Every row comes from one small tree of marks. The marks that hang from a mark follow it in brackets, in alphabetical order. Every link used is in the known rows. Which tree was each row made from?
Known rows
N{G{E{D} Z} L}: [-0.08  2.53 -1.00 -3.48  1.39 -0.42  3.12 -0.42  3.37  2.12  3.51 -0.17
 -0.82  0.42  1.18  0.84 -2.05 -0.83  1.14  0.36  1.64 -4.07]
A{N{D{E Z} G L}}: [-0.89 -1.62 -1.40 -0.22  1.94  4.26  0.26 -1.06  1.48  1.57  1.74 -0.08
 -3.11  2.71 -1.09 -0.26  0.04  1.51 -2.75 -0.46  0.08 -2.55]
L{N{G}}: [ 0.59 -0.17  0.56  3.04 -0.77  0.17 -0.07  0.78  0.26  1.48  0.09  0.99
 -3.26 -1.40 -1.29  1.04  0.72  0.42 -0.96 -0.63  0.36 -1.27]
A{N}: [ 0.09 -0.54  0.33  0.74  1.22  0.75 -0.98 -0.37 -0.34 -0.53 -1.06  0.45
 -0.31 -0.08  0.87 -1.09  0.50  1.03  0.00  0.29 -1.31  1.06]
E{D{N{A L}} G{Z}}: [-1.19  1.43 -0.89 -6.75  0.76 -0.50  1.78 -1.79  1.45 -0.95 -1.47  0.09
  1.40  0.23 -0.57 -0.55 -0.90 -1.05  2.92  0.27  1.51 -2.28]
N{D L}: [-2.18 -0.12  0.24  0.73 -0.56  2.04  0.64 -1.13 -0.98  1.38  0.97  0.49
 -1.01  1.57  0.67 -1.14 -0.39  0.84 -0.01  0.97 -2.02 -1.04]
L{N{A D G{E Z}}}: [-1.18  0.34  2.52  1.51  1.62 -0.59  1.35 -1.34  1.31  1.96  0.34  0.94
 -3.91 -1.21 -1.71 -0.05  0.19 -0.53  0.77  1.21 -1.23 -2.78]
L{N{D{E Z{G}}}}: [-0.96 -1.92 -0.71 -1.99  3.00  2.46  0.51 -2.07 -0.05  0.14 -0.19  1.78
 -2.84  0.84 -0.58  1.53  1.74 -0.27 -3.96 -0.82  0.96 -2.99]
L{N{D{E} G}}: [-0.82 -1.13  1.19  2.69  0.14  2.40  1.09  0.02  0.66  3.75 -0.02  1.33
 -5.12 -0.23 -1.93  1.56  1.17  0.12 -2.63 -1.05  0.79 -2.14]
N{A}: [-1.60 -0.67  0.38 -0.56  0.00 -0.67 -0.47 -0.62 -0.20 -0.52 -1.52 -1.06
  0.41 -0.17 -0.80 -0.47  0.09  0.09  1.26  0.99 -0.49  1.27]
N{A D L}: [-3.79 -0.87  0.53 -0.10 -0.76  1.36  0.30 -1.80 -1.18  0.73 -0.70 -0.58
 -0.51  1.35 -0.19 -1.66 -0.42  0.98  1.22  2.01 -2.42  0.13]
A{N{G}}: [ 0.66 -0.22  0.47  2.01  0.80  0.79 -1.22  0.54  0.92  0.41  0.66  0.47
 -2.13  0.09 -0.60 -0.21  0.40  1.20 -0.49 -0.28 -0.31  0.16]
Z{G{E{D{N}}}}: [-1.71  2.88 -0.43 -5.56  3.77 -1.40  0.39 -1.78  0.80 -0.83  2.55  2.61
  2.14 -0.95  1.79  1.85 -1.29 -1.78 -0.40 -0.56  1.77 -2.13]
N{A G}: [-0.95 -0.50  0.58  0.80 -0.35 -0.61 -0.50  0.22  1.12  0.42  0.03 -1.17
 -1.24 -0.11 -2.40  0.39  0.03  0.32  0.88  0.52  0.71  0.56]
N{G{E} L}: [-0.94  1.67 -1.29 -0.12  0.35  0.00  0.78  0.03  2.44  1.98  3.73 -1.22
 -1.53  0.32  0.89  0.24 -1.35  0.52  0.37  0.44  0.12 -2.04]
Z{G}: [-0.30  0.00 -0.47 -1.78  1.00 -0.32 -0.74 -0.96  0.36 -1.18  0.90  0.45
 -0.27  0.30  0.71  0.72  0.61  0.10 -0.61  0.34  0.84  0.04]
G{E{D} Z}: [ 0.29  2.06  0.03 -4.51  2.79 -1.25  2.85 -0.79  2.09  0.69  1.10  0.67
  1.20 -0.39  1.46  0.71 -1.48 -1.75  0.96  0.12  1.27 -2.95]
G{E{D{N{A L} Z}}}: [-3.32  1.62 -1.99 -6.26  3.13 -0.43  0.91 -2.52  0.64 -1.29  1.31  0.36
  3.88 -0.09  0.49  0.15 -2.68 -1.30  0.77  0.46  0.60 -2.78]
E{D{N{L} Z} G}: [-0.30  1.71 -2.88 -7.11  1.78  0.78  1.22 -0.89  0.82 -1.15  0.79  1.07
  2.20  1.12 -0.15  0.48 -1.19 -0.81 -0.24 -1.44  1.81 -4.22]
N{D}: [-1.10 -0.15  1.47  0.88  0.28  1.16  0.41 -0.48 -1.06  1.00  0.45  1.32
 -1.04  0.98 -0.39 -0.48  0.12  0.04 -0.63  0.27 -1.39 -0.73]

Write each row's tree
[ 1.71  1.21 -0.52 -5.74  1.35 -0.65  2.70  0.06  2.30  0.22 -0.93  0.38
 -0.25  0.69  0.08  0.48 -0.04 -1.23  1.21 -0.71  2.23 -3.22]  E{D G{Z}}
[-2.44 -1.39 -0.29  0.09  1.14  3.76  0.48 -1.60  0.06  1.91 -0.61  0.02
 -2.10  1.75  1.45 -1.24  0.40  1.53 -1.03  0.56 -1.49 -0.21]  A{N{D{E} L}}
[ 1.48 -0.78 -2.72 -5.04  2.19  1.27  1.00  0.17  2.98 -0.09 -0.58 -1.63
 -0.86  1.60 -1.07  0.98  0.91 -0.31 -1.84 -1.80  2.96 -3.15]  D{E{G} Z}
[-2.62 -1.01 -3.03 -5.57  2.41  1.30 -0.87 -3.30  1.15 -2.50  0.48 -0.75
  1.22  1.12 -0.90  0.75 -0.11 -0.37 -1.19  0.02  2.58 -0.60]  D{E N{A L} Z{G}}
[-2.63 -1.70 -1.29 -1.61  0.85  2.81  0.88 -1.27  1.70  1.56  1.25 -1.69
 -2.21  2.55 -2.84  0.37 -0.30  0.55 -1.58  0.27  1.03 -2.28]  N{A D{E Z} G L}
[-1.53 -2.24  0.42  0.49  1.51  2.07  0.62 -0.88  0.66  1.61 -0.79  0.22
 -3.72  0.36 -3.63  1.23  0.95 -0.11 -2.59 -0.48  1.05 -2.51]  L{N{A D{E Z} G}}
[ 0.02  1.17  0.35  1.95  0.90 -0.80  0.41  0.44  1.52  2.17  1.52  0.59
 -2.99 -1.90  0.09  1.11  0.00 -0.08 -0.63 -0.39 -0.03 -2.41]  L{N{G{E}}}
[-2.40 -0.52  0.57  1.24  0.51  2.75 -0.29 -1.56 -1.25  0.71 -0.19  1.00
 -1.44  1.43  1.49 -2.29  0.00  1.85 -0.02  1.18 -3.44 -0.10]  A{N{D L}}
[ 0.35  1.58  1.78  0.42  1.86 -0.10  1.55 -0.47  2.26  2.10  3.43  1.01
 -2.89  0.58 -1.08  0.31 -0.59 -0.79 -0.03  0.17 -0.22 -3.40]  N{D G{E Z}}
[-1.63 -0.36  0.75  2.63  0.04  2.85 -0.51 -0.59  0.00  1.71  1.53  1.03
 -2.97  1.62 -0.16 -1.40  0.07  2.09 -0.37  0.74 -2.43 -0.87]  A{N{D G L}}
[-0.57 -0.42  2.08  2.85  0.92  1.91 -0.76  0.00 -0.17  1.39  1.00  1.83
 -3.11  1.04 -1.20 -0.65  0.52  1.37 -0.93  0.05 -1.81 -0.64]  A{N{D G}}
[-1.91 -1.35  0.65 -1.28  1.61  0.90 -0.07 -1.52 -0.97 -1.06 -0.66  0.28
  0.50  1.55 -2.20 -0.74  0.00 -0.09 -0.58  0.74 -1.20 -1.15]  N{A D{Z}}
[-2.10  1.35 -1.67 -2.43  1.89 -0.41 -0.65 -1.56  1.91 -0.85  3.11 -0.57
  0.90 -0.09 -1.57  0.06 -1.87 -0.34  0.26  0.21  0.62 -2.37]  D{N{A G{E} L} Z}
[-0.66  1.15  0.94  0.68  2.13  1.58  1.03 -1.43  2.07  1.87  3.02  0.80
 -3.21  1.05  0.88 -1.54 -0.74  0.89  0.59  1.24 -2.09 -2.77]  A{N{D G{E Z} L}}
[-3.75  0.66  0.64  0.31  0.77  0.43  0.57 -1.16  1.15  2.38  2.42 -0.95
 -2.03  1.00 -0.52 -0.69 -1.09  0.77  0.99  1.66 -1.72 -1.71]  N{A D G{E} L}
[ 0.26 -1.14 -2.62 -4.65  3.04  1.30 -0.02 -1.32  1.81 -1.24  1.11 -0.55
 -0.31  1.41 -0.37  1.89  0.80 -0.43 -2.92 -0.98  3.02 -1.76]  D{E Z{G}}
[-2.95  0.12 -0.42 -0.93 -0.55  0.11 -0.83 -1.95 -0.70 -1.14 -0.51 -0.23
  1.50 -0.54 -0.50 -0.98 -0.88  0.11  1.72  0.93 -0.55  0.95]  D{N{A L}}
[-1.05  1.01 -0.48 -1.45  0.77 -0.84  1.26 -1.26  3.20  0.84  2.20 -2.19
 -1.46  0.01 -0.28 -0.52 -1.21  0.01  2.41  1.58  0.32 -1.75]  N{A G{E Z} L}
[ 0.65 -0.43  1.19  0.35  1.00  1.91  1.87 -0.32  2.47  2.76  1.72  0.33
 -3.99  1.41 -2.61  1.06  0.51 -0.77 -1.39 -0.74  2.00 -2.47]  N{D{E} G{Z}}
[-2.29 -1.50 -2.23 -5.06  1.57  2.52  1.44 -1.72  1.74  0.65 -1.30 -2.09
 -1.31  2.89 -1.22 -0.67  0.63  0.45 -0.59  0.16  0.52 -2.95]  N{A D{E{G} Z} L}
[-2.98 -1.34  2.25  2.14 -0.09  0.62 -0.05 -1.36 -2.07  0.82 -2.84  1.29
 -1.98 -0.85 -1.14 -0.75  0.94  0.34  0.12  1.09 -2.45 -0.05]  L{N{A D}}
[-2.23  0.55 -0.26  0.43 -1.02  0.17 -1.04 -0.99  0.40 -0.08  1.30 -0.32
 -0.27 -0.30 -2.07 -0.16 -0.92  0.35  1.27  0.45  0.54  0.25]  D{N{A G L}}
[-2.12 -0.62  2.03  1.63 -0.20  0.43 -0.30 -0.28  0.03  1.37  0.52  0.07
 -2.28  0.94 -2.95 -0.04  0.13  0.45  0.26  0.69 -0.76 -0.28]  N{A D G}
